Each row was made from one small tree. The marks that hang from a mark follow it in brackets, in the order of their numbers. Every link used is in the known rows. Write each row's tree.
Known rows:
K7[K292[K931[K944]]]: -12.0 -20.1 -20.3  12.0 -60.3 -11.4  19.8  28.5  29.0  29.9  49.8  45.6 -23.0  41.8  26.0 -15.0 -27.1 -34.9  12.9 -65.4
K822[K944[K7[K292] K931] K983[K217]]:  -7.4   7.6 -10.3 -25.6 -52.2 -35.0  18.2  -8.9  -6.9   9.4  24.2  29.8 -27.8  78.7 -11.9 -14.0  18.2 -21.7 -30.3  -2.5
K931[K944[K7 K217 K822]]:  31.3 -10.0 -40.0 -24.1 -38.0  -3.6   2.9 -41.6  20.2   8.9 -22.3  40.6 -16.3   8.4  21.3  31.1  14.1  26.8 -47.9  -6.7
K292[K7 K931]:  -3.5 -27.0 -17.8  28.4 -38.9 -11.4  -4.4  12.8   8.6  13.4  38.9  31.3 -27.1  -3.7 -12.6 -17.1 -43.3 -23.3  44.6 -64.3
K292[K931[K944[K7 K217 K822[K983]]]]:   9.8  -8.0 -23.2 -26.1 -54.4  36.4  -2.3 -45.4 -13.8  16.1  21.4  50.7  -3.6  20.9  26.3  -1.3  -3.4  33.6 -17.8 -11.6
K822[K944[K931] K983[K217]]: -12.4  -4.2 -25.6 -26.8 -50.3 -44.4   9.2   8.4  -0.1  10.8   1.1  30.6 -11.6  36.0 -28.2 -28.7   4.9 -46.3 -50.9 -28.4
K822[K944 K983]: -15.1  -9.3 -45.6 -12.4 -65.2 -52.3  -1.7   1.4 -18.8  -1.7   3.6  30.6  18.8  38.1  -0.3 -22.9 -17.6 -49.2 -41.4 -46.7
K292[K7 K931[K944[K217 K822[K983]]]]:   3.8 -16.2   2.9  -1.9 -46.2  40.0  -2.5 -24.0  -3.9  31.5  34.3  44.2  -7.3 -13.4   5.4  -3.7 -33.9   3.0   6.9 -35.4
K7[K292[K931[K944[K217 K822]]]]:  12.4 -20.3 -25.9   2.8 -39.9  -0.7  17.7   3.0  14.9  20.4  31.7  37.0 -25.0  20.5  34.1   7.9 -18.2  -1.8  -7.9 -35.7
K7[K292[K931]]:  -6.3 -19.3 -36.9  19.7 -48.0 -31.5   8.9  25.6  12.5  -3.0  52.7  26.9 -28.4  46.8  16.4 -22.0 -29.1 -31.3  16.9 -59.8
K292[K7]:   6.7 -17.7 -24.8  17.7 -41.0 -29.2  -6.0   4.0  24.7   2.4  12.5  24.8 -23.1   0.4 -21.4  -1.7 -22.9 -33.7   4.9 -53.9
K7[K292[K931[K944[K217[K983]]]]]:   6.4 -26.8 -21.1  -0.5 -59.1 -27.8  13.0   8.5  29.9  18.9  61.6  51.5 -22.2  44.3  33.6 -18.4 -24.5 -17.1   3.0 -31.3
K394[K983]: -14.9 -24.9 -34.2 -10.2 -50.2 -58.2  -1.8   4.3  15.3 -34.2 -17.5  17.6 -19.1  21.6  -7.6  -1.7  -5.4 -31.7 -35.2 -39.8
K7[K292[K931[K944[K822]]]]:  -2.1 -20.8 -22.7   7.9 -47.9   7.5  21.1  19.5  12.8  22.1  47.9  44.9 -20.6  27.6  27.0  -0.2 -28.1 -36.5 -10.4 -54.7
K944[K7 K217 K822 K931]:  34.4  -3.1 -48.8 -23.2  -7.7   8.0   3.7 -45.1   4.7 -18.8 -27.7  28.2 -37.2  25.9  -1.7  18.3  17.0  36.7 -65.0   3.0
K944[K7 K217 K822[K983] K931]:  23.3   6.8 -38.9 -37.2 -23.9  30.1  -1.9 -57.8 -10.5 -22.9 -10.0  29.4 -20.0  44.0  -4.2   1.9  16.6  32.1 -73.3   8.8
K944[K7[K292] K217]:  26.4  -4.1 -42.3  -5.7 -42.3 -45.5   2.3 -26.6  19.4 -17.9   8.7  15.0 -33.8  57.2  18.8  12.8  13.5  25.2 -10.1  -8.3
K7[K292]:   4.3 -10.3 -42.9   6.8 -49.7 -48.3   9.3  16.6  27.1 -15.9  28.0  18.9 -24.1  51.6   6.4  -8.2 -10.8 -42.5 -27.9 -48.7
K822[K944[K7 K217 K931] K983]:   5.2   3.7 -38.8 -32.3 -37.7 -16.7   2.8 -41.3 -19.0   3.3 -25.4  30.4  -3.6  56.9   1.4  -9.5  11.4  23.2 -44.9  -1.5
K944[K7[K292]]:  12.1  -2.7 -40.3   1.4 -50.2 -37.7   6.1  -8.6  19.3 -16.4  25.8  23.9 -30.4  64.1  12.3   3.5   4.0 -10.1 -15.1 -25.4
K944[K217 K822[K983]]:  17.3  -5.9 -48.6 -23.9 -42.5 -12.9 -11.3 -31.5  -8.3 -26.2   0.7  22.0   2.7  17.6   1.8  -2.2  -1.7  -4.4 -69.7 -17.6
K217[K983]:   9.3 -23.1 -52.0  -6.6 -56.5 -53.3  -6.1   6.2  22.4 -25.9  30.8  43.6  -6.8  29.9  -5.2 -22.7 -13.3 -51.0 -44.7 -36.8

Write each row's tree:
  8.1 -14.4 -53.4 -11.6 -20.3 -52.1  11.4  -3.0   4.2   7.7 -40.9  22.6 -16.8  27.3  -3.4  -4.8  -3.4  -4.8 -45.4 -29.0 -> K822[K944[K217 K931]]
 39.1  -5.7 -35.5 -19.0 -18.5  -2.2  12.0 -39.2   8.2 -28.3  24.8  38.5 -41.3  64.9   7.1  10.9  10.3  12.2 -68.7  22.3 -> K944[K7[K292] K217[K983] K822 K931]
 22.1 -19.8 -32.8 -12.6 -37.5  13.3   3.2 -33.8   4.2  21.4   3.7  47.7 -21.1   2.6  29.5  15.3  -2.8  36.5  -4.1 -17.8 -> K292[K931[K944[K7 K217 K822]]]
  0.2  -8.6  -6.0 -28.5 -67.5  18.5   1.4 -21.4  -1.8  23.4  46.5  55.7 -15.4  11.8   5.1 -11.8   5.6  -3.6  -9.1 -16.1 -> K292[K931[K944[K7 K822[K983[K217]]]]]
 19.4 -34.5  -4.7   7.4 -39.8  10.8   0.7 -12.7  10.5  25.8  46.4  58.6 -17.3 -22.7   5.7   0.7 -38.0  -9.4   7.4 -24.2 -> K292[K7 K931[K944[K217[K983] K822]]]
 10.2   1.0 -12.4 -40.2 -67.9   0.2   0.7 -29.2  13.8  10.7  21.2  48.8 -11.7  16.0  -4.2   6.3  23.5 -13.5 -52.0  -5.4 -> K931[K944[K7 K822[K983[K217]]]]
 22.6  12.8 -27.7 -29.1 -25.4  26.8   9.1 -48.9  -7.6 -23.1  14.6  23.6 -30.6  73.4   6.2   5.8  16.1  27.0 -66.6  12.2 -> K944[K7[K292] K217 K822[K983] K931]
 17.9   5.6 -18.5 -29.8 -56.5  14.4   8.1 -44.4   5.9   4.2  20.3  35.8 -10.3  55.7  29.8  19.8  12.8  16.9 -51.9   2.7 -> K931[K944[K7[K292] K217 K822[K983]]]
 16.9 -27.4 -23.5  -2.8 -48.1  -6.7  13.7   1.0  14.3  10.7  58.6  53.2 -19.6  27.8  33.1  -4.5 -25.0 -18.6 -21.8 -19.7 -> K7[K292[K931[K944[K217[K983] K822]]]]
 19.5 -15.5 -55.3 -10.7 -40.0 -69.2  -1.5 -30.8  -8.3   1.1 -31.7  23.4  -7.6  28.6  14.4  11.7   7.3  19.4 -14.4 -10.6 -> K822[K944[K7 K217]]
 -7.1 -18.1  20.6  -3.0 -58.2  23.3   0.2   1.0   5.6  39.2  59.4  50.1 -18.2 -22.3 -16.6 -11.5 -25.7 -35.7  15.4 -40.4 -> K292[K7 K931[K944[K822[K983[K217]]]]]
 23.3 -17.2 -42.8 -19.1 -39.0 -16.3   6.0 -14.6  27.0   7.0 -20.5  35.6 -10.3  -4.6  15.0  20.7   0.1  -4.8 -58.2 -29.8 -> K931[K944[K217 K822]]
 17.0 -23.3 -38.7 -22.0 -59.8 -42.1  -1.5  -8.4  43.5   4.1   9.2  52.3  -7.6  18.2  13.9  -6.4  -4.7 -17.3 -44.4 -24.7 -> K931[K944[K217[K983]]]
 28.1  -9.8 -53.3 -15.6  -8.6  -3.3   6.8 -20.0  14.5 -17.6 -26.3  22.8 -31.1  10.8  -7.9   7.4   2.8   5.1 -76.9 -20.2 -> K944[K217 K822 K931]
  8.2 -32.6 -31.4 -10.8 -58.0 -23.5  -0.3   0.1  26.8  17.4  36.9  59.0 -11.0  14.7  22.6 -21.9 -22.7  -8.7  -3.6 -34.6 -> K292[K931[K944[K217[K983]]]]
 28.9  -3.3 -33.0 -18.6 -30.3 -20.6   8.2 -29.5  25.7 -22.1  26.9  35.5 -43.9  78.7   6.8  -5.4  10.5  15.9 -44.2  12.1 -> K944[K7[K292] K217[K983] K931]
 33.7 -24.4 -56.4 -15.3 -36.3 -42.5  -8.7 -20.5   8.5 -33.7  12.0  34.8 -10.0   8.7   3.3   0.5  -5.3 -18.4 -69.3  -7.7 -> K944[K217[K983] K822]
  9.1  12.6 -24.7 -22.4 -34.2  35.3  14.3 -30.6  -9.3 -21.2  30.7  32.4 -26.4  80.8  -1.0  -1.9   7.6  -9.2 -72.8  -5.7 -> K944[K7[K292] K822[K983] K931]
  0.6 -19.3 -23.3   5.4 -50.1 -19.9  14.5  10.9  32.2  28.5  33.0  35.9 -28.4  33.1  33.7  -6.8 -18.5   0.4  15.0 -47.1 -> K7[K292[K931[K944[K217]]]]
 10.5 -17.7 -30.8 -10.1 -49.1  -8.3   1.4 -24.2  22.2  26.1   6.2  47.5 -24.3  17.6  28.7   0.6  -3.4  39.2  20.9 -27.7 -> K292[K931[K944[K7 K217]]]
  4.9  -2.0 -24.0  -6.7 -61.1 -17.6  16.6  -6.2  37.5  16.4  22.1  41.9 -26.1  59.9  24.6  10.9   4.0 -14.8 -17.0 -33.0 -> K931[K944[K7[K292]]]
 27.1 -14.8 -37.3   5.4 -28.3  -8.1   6.0 -28.5 -11.3 -11.4  34.0  25.5 -36.7  37.5  27.9  12.5  -4.9  34.6   5.8  -7.3 -> K944[K7[K292[K931]] K217 K822]
  7.9  -3.3 -43.6 -25.7 -56.2 -47.6  -8.8 -41.3 -24.8  -4.0 -13.9  26.7   9.5  45.0  13.2  -3.4   5.4  17.4 -28.5  -4.7 -> K822[K944[K7 K217] K983]
-12.2 -15.6   4.7   4.5 -54.6  48.3   1.2  -4.8  -6.4  32.8  51.1  52.9  -2.8  -4.8  -1.4 -10.8 -44.3 -32.3   4.2 -53.1 -> K292[K7 K931[K944[K822[K983]]]]
 -9.1 -24.7  -1.7  21.0 -51.7   6.8   4.7  15.0  26.8  43.5  35.7  48.6 -22.1  -9.7   0.2 -10.0 -42.1 -26.5  43.2 -71.7 -> K292[K7 K931[K944]]
 29.6 -11.0 -39.0 -10.5 -49.3 -53.1  -2.2 -29.5  21.2 -28.6  36.4  32.8 -29.1  66.4  17.6  -1.7   7.6   7.8 -24.8   8.1 -> K944[K7[K292] K217[K983]]
 13.8   6.1 -21.5 -39.5 -38.3  12.7   1.0 -33.6   0.3 -15.1  13.6  36.3 -30.9  33.2 -27.1  -5.5  26.4  -3.9 -69.2   4.1 -> K944[K7 K822[K983[K217]] K931]
  5.1  -1.0 -26.9 -31.6 -37.8   1.1   3.1  -6.4   9.4 -14.2  15.5  30.6 -24.6  20.4 -32.1 -16.8  12.6 -34.8 -80.4 -19.5 -> K944[K822[K983[K217]] K931]
 29.5  -9.0 -44.2 -26.4 -27.8 -19.3  -2.7 -38.4  21.9 -22.4   1.5  43.5 -34.1  49.5  -5.8  -8.7  12.7  22.4 -48.9   8.5 -> K944[K7 K217[K983] K931]
